Each row was made from one path, in order. Every step used is in the known rows, and no mark comes twice. Write each row's path.
(in the rows, 128 means zero)
Known rows:
tabis/vekaz/fopim: [148 156 104  93 151 100 117 107 147 110 170 123 114 123 151 135 125 130
  92 156 139 172 165]
vekaz/dabezov/fopim/babuk: [180 186 151 110 108 117 134 110 129 132 120 133 125 121 115  81 194 157
 127 128 182  93 143]
vekaz/tabis: [160 188 139 128 183 117 150 115  98 123 126 125 151 102 158 138  90 172
 112 132 119 142 155]
pizet/gure/bukim/tabis/vekaz/fopim: [154  82 119 124 144  96 127 161 181  93 165 170 132 155  78 215 134  95
 111 160 104 187 155]
gure/bukim/babuk/dabezov/fopim: [129  69 139 171 127  95 185 142 114 155 130 173  69 101 142 167 139 136
 127 132 117 114 105]
fopim/pizet: [104 151 156 131 152 152  70 127  93 113 139  99 148  96 182 105  96 125
 124 107 123 150 150]
dabezov/babuk/gure: [159 185 107 153 136  85 172 100  81 175 128  97 109 144 191  84 112 154
 142  94  80  90 124]
dabezov/babuk/gure/pizet: [146 167 102 143 136 108 177  68  98 150 106  96 108 158 178  92 116 128
 151 108  77  41 115]
fopim/pizet/gure/bukim/babuk: [ 83  75 173 133 117 179  92 159 124 122 111 134 183 114 108 147 112 103
 149 122 120 160  98]
tabis/vekaz: [132 173 118 112 154 123 109 131 105 143 147 122 140 127 152 112  74 133
  73 129 140 173 175]
gure/bukim: [155 159 169 153 152 132 127 144 104 112 121 159 140 127 181 118 102 132
  63 128 120 114 129]
fopim/pizet/gure/bukim/tabis/vekaz: [ 94  65 144 133 148 144  68 187 154 110 142 137 161 150  73 201  87  82
 117 133 106 209 155]
tabis/vekaz/fopim/babuk/gure: [130 131  51  87  93 135 148 113 150 108 145 111 113 139 106  89 172 158
 140 157 161 146 108]
pizet/gure/bukim/tabis: [144 113 162 168 140 127 126 180 126 108 139 175 159 140 113 168  93 106
 116 113  84 138 152]
bukim/babuk: [140 144 127 142 137 152 132 115  83 158 123 148 145  98 158 113  92 153
 106 104 136 146 137]
bukim/babuk/dabezov: [115 117 117 166 130 145 145 130  80 176 136 136 106  89 142 116  77 144
 130 119 124 151 114]
dabezov/fopim/pizet/gure: [ 77 131 159  99 126  88 112 143 136 111 162  92 158 101 151 137 146 109
 187 109  98 119 168]
tabis/vekaz/dabezov/babuk: [199 217 144 114 155  89 108  85 118 198 123  97 116 166 119 109 110 136
  75 135 144 161 165]
pizet/gure: [115 186 152 117 124 120 126 150 104 127 150 112 183 113 148  95  85 126
 141 114 105 123 158]
tabis/vekaz/dabezov/fopim/babuk/gure/bukim: [149 128 116 102  84 116 173 136 164 137  90 143 110 170  72 100 204 167
 111 146 185 104  90]
dabezov/babuk/gure/bukim: [166 154 135 166 133  97 181 116  92 157 108 128 104 160 185 101 125 147
 109 118  82  84  92]
gure/fopim: [135 155 135 137 151 150 120 113 115 113 112 141 134 115 183 123  92 113
  89 124 126  79 132]
pizet/gure/bukim/tabis/vekaz: [134  97 135 142 144 120 115 184 145 121 144 168 157 162  79 188  82 102
  93 131 102 184 165]
dabezov/fopim/babuk: [153 161 127 115 120 109 143 114 110 113 150 139 114 108 151  99 185 143
 132 122 150  95 151]
tabis/vekaz/dabezov: [157 203 141  99 144 125 102 121 125 159 123 116 146 139 114 100  85 149
  66 128 172 169 162]
tabis/vekaz/fopim/pizet/gure/bukim: [ 92  89 147  82 135 119  78 143 183  78 156 113 151 137 104 173 146  86
 132 176 128 187 130]

Which path is each row?
[151 114 154 159 136 160 142 136  96 135 104 182 141 116 154 133 104 140
  77 118 134 136 112] | gure/bukim/babuk
[122 148 116 157 118 156 118 142  82 143 146 114 104 106 127  72 122 142
 133 142 147 131 110] | fopim/babuk/dabezov
[143 143 125 128 128 189 105 111 113  99 105 141 132 123 139  95 138 120
  99 138 161  79 105] | gure/fopim/babuk
[ 87 102 186 117 131  97 117 158 149  93 141 123 155 117 149 159 160  98
 158 126  98 111 138] | dabezov/fopim/pizet/gure/bukim
[143  52 127 141 167 130  67 133 173  79 155 156  95 131 114 221 135  91
  94 150 121 214 149] | gure/bukim/tabis/vekaz/fopim/pizet
[161 121  75 119  90 113 158 129 157 157 118 141  99 158  48 128 179 165
 146 113 166 135 138] | bukim/tabis/vekaz/dabezov/fopim/babuk/gure
[ 54  50 155 154 110 169 108 173 118 145 123 118 141 106  93 147  94  99
 172 133 109 162  78] | fopim/pizet/gure/bukim/babuk/dabezov
[126  85 143 184 132 150 151 146  92 159 115 162 100 106 136 136  89 138
 106 133 126 142  86] | gure/bukim/babuk/dabezov
[ 98  70 148 151 106  86 188 163 131 150 139 158 111 112 105 166 140 119
 170 135 104 111 102] | pizet/gure/bukim/babuk/dabezov/fopim
[125  62 156 144 138 127  82 153 174  65 158 150 138 126 106 204 148  80
 162 135  89 165 133] | vekaz/fopim/pizet/gure/bukim/tabis
[111 133  91 144 105 154 178 127  85 166 104 129 144 108 156  85  93 171
 148  89 120 119 101] | bukim/babuk/gure
[131  79 100 122 166 122  64 118 159  97 173 127  99 113 116 198 122 106
 125 134 122 224 179] | bukim/tabis/vekaz/fopim/pizet
[114 128  84 110  93 129 192  92 131  96 110 126 111 135 135  87 195 138
 180 119 133  21 108] | dabezov/fopim/babuk/gure/pizet
[104  96  86 142 106 180 174 106 114 147  75 138 132 116 150 113  97 146
 139  99 124  68  70] | bukim/babuk/gure/fopim
[139 162  89  85  78 110 167 116 150 154 109 115 118 154  79  77 186 172
 140 129 182 112 120] | tabis/vekaz/dabezov/fopim/babuk/gure
[107 149 145 113 130 143 123 133 135 111 121 122 174 123 144 129  90  98
 132 130 112  71 132] | pizet/gure/fopim
[124 161  93 130  92 162 150 133  91 127 118 116 141 126 144  46 139 165
 149 107 142  97  98] | fopim/babuk/gure
[121 108 162 139 117 154 138 157 113 134 109 160 182 122 116 137 102 121
 121 123 118 133 107] | pizet/gure/bukim/babuk
[108 116 116 145 139 133 124  84 118 151  92  75 104 136 185 118 122 111
 160 104  87  64  85] | dabezov/babuk/gure/fopim/pizet
[106 138 154 121 148  99 105 118 114 114 153 111 118  86 188 136 147 125
 142 105 114 125 168] | dabezov/fopim/pizet
[108 124 116  87 156 123  70 105 153  98 168  94 116 112 147 148 133 113
 115 151 142 200 159] | tabis/vekaz/fopim/pizet
[143 103  77 103  95 139 154 126 162  86 122 146 108 158 104 113 188 149
 113 174 157 136  79] | tabis/vekaz/fopim/babuk/gure/bukim
[138 148 133 137 122 140 118  75 136 166  65  70 108 151 147 103 131 124
 154 112 117  62  73] | vekaz/dabezov/babuk/gure/fopim/pizet
[ 83 119 187 127 130 148  86 169 129  96 126 115 182 123 137 130 110  96
 139 129 110 139 123] | fopim/pizet/gure/bukim
[137  72  31 112 112 157 143  90 177  85 132 143  94 164  63 150 171 116
 160 151 140 119 118] | bukim/tabis/vekaz/fopim/babuk/gure/pizet
[184 128  85 153 140 112 148  91 152 191  85 123  84 187  86 162 103 124
 111 116 121 112 122] | bukim/tabis/vekaz/dabezov/babuk/gure/fopim
[169 116 155 122 128  73 142 167 184 135 131 170 134 167  49 202 143 117
 108 135 130 151 172] | pizet/gure/bukim/tabis/vekaz/dabezov/fopim
[125 144  83  76  82 130 170  90 170 127  89 114 118 171  62  90 195 148
 153 145 183  62 111] | tabis/vekaz/dabezov/fopim/babuk/gure/pizet
[166 177 127  84 113 112 123 108 147 143 126 124 119 142  76 102 189 152
 102 146 202 140 154] | tabis/vekaz/dabezov/fopim/babuk
[131 167 178 108 137 102 100 108 140 131 128 102 125 105 152 120 156 138
 138 107 146 117 160] | vekaz/dabezov/fopim/pizet
[ 72 150 161 109 128 141  78 150 114 117 146  82 184 106 141 105  93 108
 168 112 103 145 150] | fopim/pizet/gure
[ 76 111 139 144 142  89 118 131 112 136 162  90  71  79 172 137 132 118
 168 120 104 129 145] | babuk/dabezov/fopim/pizet
[112 117 109 153 121 176 120 123 111 127 116 124  93 111 123  99 122 111
 126 156 154  84  84] | gure/fopim/babuk/dabezov
